Known rows, with every way that one mark hangs from another
q_766(q_876(q_576(q_120(q_784(q_673)) q_932))): [-0.60,2.51,0.38,-1.59,-0.38,-1.63,0.19,-0.78,-1.88,-1.55,0.76,0.56,-1.80,-0.95,0.26,0.03,0.70,-1.86,-1.03]
q_163(q_576(q_932)): [-0.06,-0.32,-0.71,-0.48,0.55,-0.12,0.58,0.68,-1.30,1.61,0.94,1.16,-1.26,0.99,2.91,0.61,0.66,3.05,-0.55]
q_784(q_120 q_673): [-0.81,-0.08,-1.12,-2.47,-0.64,-0.43,0.47,-0.35,-1.61,-1.65,2.93,-2.02,2.08,1.68,-2.10,0.31,0.12,0.15,-0.12]
q_163(q_576(q_876)): [-0.57,-1.28,-1.19,0.84,0.45,-0.22,0.81,0.61,-1.89,1.20,1.17,1.38,-0.99,1.22,-0.32,-0.17,0.48,1.15,0.36]
q_673(q_784(q_120)): [-0.19,-0.71,-1.21,-0.76,-0.25,0.29,-0.52,-1.50,-1.72,-1.15,3.09,-1.18,-0.05,3.19,1.66,-1.30,-0.60,-0.38,-0.47]
q_876(q_576(q_120(q_784) q_469) q_766): [0.63,-0.28,0.93,1.27,-0.77,-0.35,-0.75,0.37,0.33,-0.99,2.75,3.29,-2.10,2.12,0.21,-0.24,0.36,-1.74,0.89]
q_932(q_576(q_469)): [0.83,-2.27,0.02,-1.49,0.37,0.11,0.31,-0.36,0.99,-1.27,2.89,2.44,1.33,3.89,1.26,0.76,0.21,-0.20,0.24]
q_163(q_576(q_120 q_469 q_932)): [-0.58,1.03,-2.25,-0.64,0.65,0.16,0.22,1.91,-0.78,2.18,1.20,2.18,-0.76,-0.46,0.46,0.81,-0.78,1.08,-1.59]
q_876(q_576(q_932)): [1.04,0.14,-0.62,-0.67,0.05,-0.45,1.11,-0.78,-1.70,0.14,2.01,0.38,-0.84,2.52,1.34,-0.20,1.57,2.23,-0.08]
q_120(q_784(q_673)): [0.16,-1.34,0.81,-1.74,-0.43,-0.45,0.10,-0.11,-0.24,-2.90,2.38,-1.90,1.45,1.78,2.98,0.18,0.78,-0.36,0.86]
q_576(q_120(q_784)): [-0.36,-0.82,-0.56,-0.51,-0.34,-0.40,-0.23,-0.40,0.13,-1.12,1.63,-1.69,0.37,1.21,1.58,-0.35,-0.09,0.89,-0.38]
q_876(q_576(q_120(q_784(q_673))) q_766): [0.37,0.72,1.39,-0.30,-1.81,-0.84,-0.68,-0.66,-0.66,-2.43,2.20,1.02,-2.34,1.29,0.14,0.16,1.43,-1.59,1.30]
q_876(q_576(q_469) q_766): [1.40,-1.65,1.00,0.95,0.05,-0.27,0.60,0.52,-0.42,-0.01,3.65,4.86,-0.52,4.06,0.96,0.21,1.15,-0.61,2.40]
q_784(q_673): [0.24,-1.19,-0.44,-2.24,0.00,-0.34,1.01,-0.10,-0.94,-1.55,2.72,-0.92,2.41,2.33,1.43,0.56,0.95,0.33,1.41]
q_576(q_469 q_876 q_932): [0.00,0.30,-1.51,-0.61,1.33,-0.60,1.64,1.53,-2.28,-0.24,1.55,1.93,2.24,0.75,-0.89,0.08,-0.39,-0.86,-0.66]
q_876(q_576 q_766): [1.28,-1.47,1.39,0.89,-0.53,-0.45,0.69,-0.76,-0.99,-0.26,2.86,3.07,-1.68,4.07,1.41,-0.01,1.97,0.86,2.54]
q_932(q_576(q_120(q_784(q_673)) q_469 q_876)): [-0.54,0.65,-0.52,-2.26,-0.84,-0.64,-0.57,-0.04,0.00,-3.95,1.53,0.61,0.39,-0.09,-2.82,0.59,-0.65,-4.17,-1.41]
q_163(q_576): [0.01,-2.04,-0.61,0.34,0.35,0.20,0.42,0.35,-0.61,1.39,1.93,0.96,-0.76,2.27,2.59,0.33,0.69,2.72,0.71]

Rows
[-0.24,1.61,-1.29,-0.58,1.09,-1.01,1.16,0.36,-1.69,1.58,1.72,3.78,-0.42,0.36,-1.06,0.02,-0.20,-1.09,-0.87]
q_766(q_876(q_576(q_120 q_469 q_932)))
[-0.79,1.88,-0.80,1.01,0.50,-0.63,0.36,2.31,-2.36,1.56,0.29,6.07,-1.80,-1.40,-2.02,0.73,-0.75,-1.20,-0.53]
q_163(q_576(q_120 q_469 q_876(q_766) q_932))
[-0.36,1.65,0.71,0.63,0.14,-1.02,0.02,1.70,-1.68,-1.43,0.41,3.82,-0.31,-0.95,-1.10,-0.10,-0.86,-2.77,-0.56]
q_576(q_120(q_784) q_469 q_876(q_766) q_932)
[0.22,-1.55,-0.63,-0.95,0.44,-0.30,0.77,-0.06,-0.35,-1.56,2.17,2.85,1.25,2.71,-1.55,0.31,-0.05,-1.54,-0.20]
q_932(q_576(q_469 q_876))
[-0.25,0.83,-1.00,-0.98,0.38,-0.35,-0.10,1.18,-0.06,-0.80,1.43,0.12,0.95,-0.09,1.48,0.00,-0.90,-0.37,-1.71]
q_576(q_120(q_784) q_469 q_932)
[0.14,-0.78,-1.21,-1.75,0.07,0.02,0.01,-0.34,0.91,-0.77,2.43,2.04,0.87,2.44,-0.80,0.76,-0.46,-0.50,-0.76]
q_932(q_576(q_120 q_469))
[1.33,0.13,1.34,0.32,-0.30,-0.77,0.79,-0.45,-1.90,0.01,1.76,3.65,-2.01,2.82,1.82,0.28,1.88,1.07,1.42]
q_876(q_576(q_932) q_766)
[0.34,1.58,-1.81,-0.96,-0.22,-0.55,0.79,-0.82,-1.83,0.54,1.68,-0.27,-1.44,1.19,-0.74,-0.13,0.90,1.81,-1.16]
q_876(q_576(q_120 q_932))
[-0.53,0.30,-1.62,0.23,1.10,-0.21,1.02,2.14,-2.13,1.39,1.00,3.33,-0.33,-0.15,-0.46,0.29,-0.43,0.08,-0.99]
q_163(q_576(q_469 q_876 q_932))
[-0.31,1.85,-0.67,0.23,0.69,-0.96,0.99,1.73,-2.48,-0.01,0.81,4.71,0.68,-0.43,-2.52,0.34,-0.73,-2.05,-0.04]
q_576(q_120 q_469 q_876(q_766) q_932)
[-0.21,-0.04,1.91,0.33,-1.14,-1.11,-0.69,-1.25,-0.46,-3.07,0.27,3.29,-2.31,1.18,-1.26,0.10,0.33,-1.98,-0.01]
q_932(q_576(q_120(q_784) q_876(q_766)))
[0.34,-1.51,-0.21,0.36,1.18,-0.71,1.32,0.09,-0.77,0.98,3.13,4.15,0.46,3.03,0.57,-0.25,0.53,-1.02,1.31]
q_766(q_876(q_576(q_469)))
[-0.33,0.00,-1.75,-1.25,0.11,-0.37,0.45,-0.20,-0.40,-0.98,1.74,2.52,0.77,1.33,-3.73,0.40,-0.73,-2.02,-1.15]
q_932(q_576(q_120 q_469 q_876))
[0.15,2.32,-1.09,-1.92,-0.76,-0.64,-0.26,0.62,-0.78,-2.02,2.25,-0.38,-0.70,-0.34,-0.18,0.28,0.22,-2.08,-1.55]
q_876(q_576(q_120(q_784(q_673)) q_469 q_932))
[-0.68,0.95,1.13,-0.31,-1.01,-1.21,-0.11,0.30,-1.83,-3.05,0.85,1.17,-0.26,-0.49,-1.85,0.23,0.26,-3.14,0.95]
q_576(q_120(q_784(q_673)) q_876(q_766))
[-0.85,1.59,-1.05,-0.26,0.00,-1.09,0.42,0.15,-2.08,-1.52,-0.12,-0.86,-0.10,-1.09,-1.08,-0.65,-0.36,-0.27,-2.00]
q_576(q_120(q_784) q_876 q_932)
[-0.34,-0.18,-0.11,0.49,0.37,-0.93,0.03,-0.09,-0.06,-0.11,2.25,2.66,-1.06,1.20,0.03,-0.59,-0.27,-2.00,-0.16]
q_766(q_876(q_576(q_120(q_784) q_469)))
[-0.13,0.91,-2.20,-1.57,0.91,-0.28,0.81,1.22,-0.87,0.58,1.81,1.13,1.85,0.41,-0.12,0.46,-0.82,0.16,-1.24]
q_576(q_120 q_469 q_932)
[-0.62,0.79,0.29,-1.08,-0.66,-1.30,0.01,-1.19,-0.99,-1.63,1.77,0.51,-1.37,0.34,-0.26,-0.27,0.77,-2.19,0.27]
q_766(q_876(q_576(q_120(q_784(q_673)))))
[-0.06,-0.83,0.44,-1.18,-0.95,-0.42,-0.89,-1.72,1.20,-2.39,1.33,-0.64,-1.15,2.06,1.36,0.14,0.19,0.28,-1.17]
q_932(q_576(q_120(q_784)))
[0.76,-0.15,-0.21,0.75,-0.31,-0.29,0.24,0.47,-0.44,0.38,3.17,4.52,-1.03,2.67,-1.13,0.25,0.49,-1.04,1.36]
q_876(q_576(q_120 q_469) q_766)
[-0.63,0.37,-1.13,0.19,0.70,-0.53,1.05,0.95,-2.74,1.20,0.24,1.64,-1.30,-0.16,0.06,0.10,0.43,1.52,-0.87]
q_163(q_576(q_876 q_932))
[-0.73,1.81,-2.21,-0.86,0.49,-0.93,1.29,0.11,-2.94,0.05,0.36,0.00,0.77,-0.62,-2.50,-0.18,-0.18,0.43,-1.55]
q_576(q_120 q_876 q_932)
[-0.14,-0.08,1.50,0.34,-0.58,-0.74,-0.80,0.02,0.19,-2.90,1.10,4.69,-1.23,1.07,-1.78,0.36,-0.53,-3.57,-0.12]
q_932(q_576(q_120(q_784) q_469 q_876(q_766)))
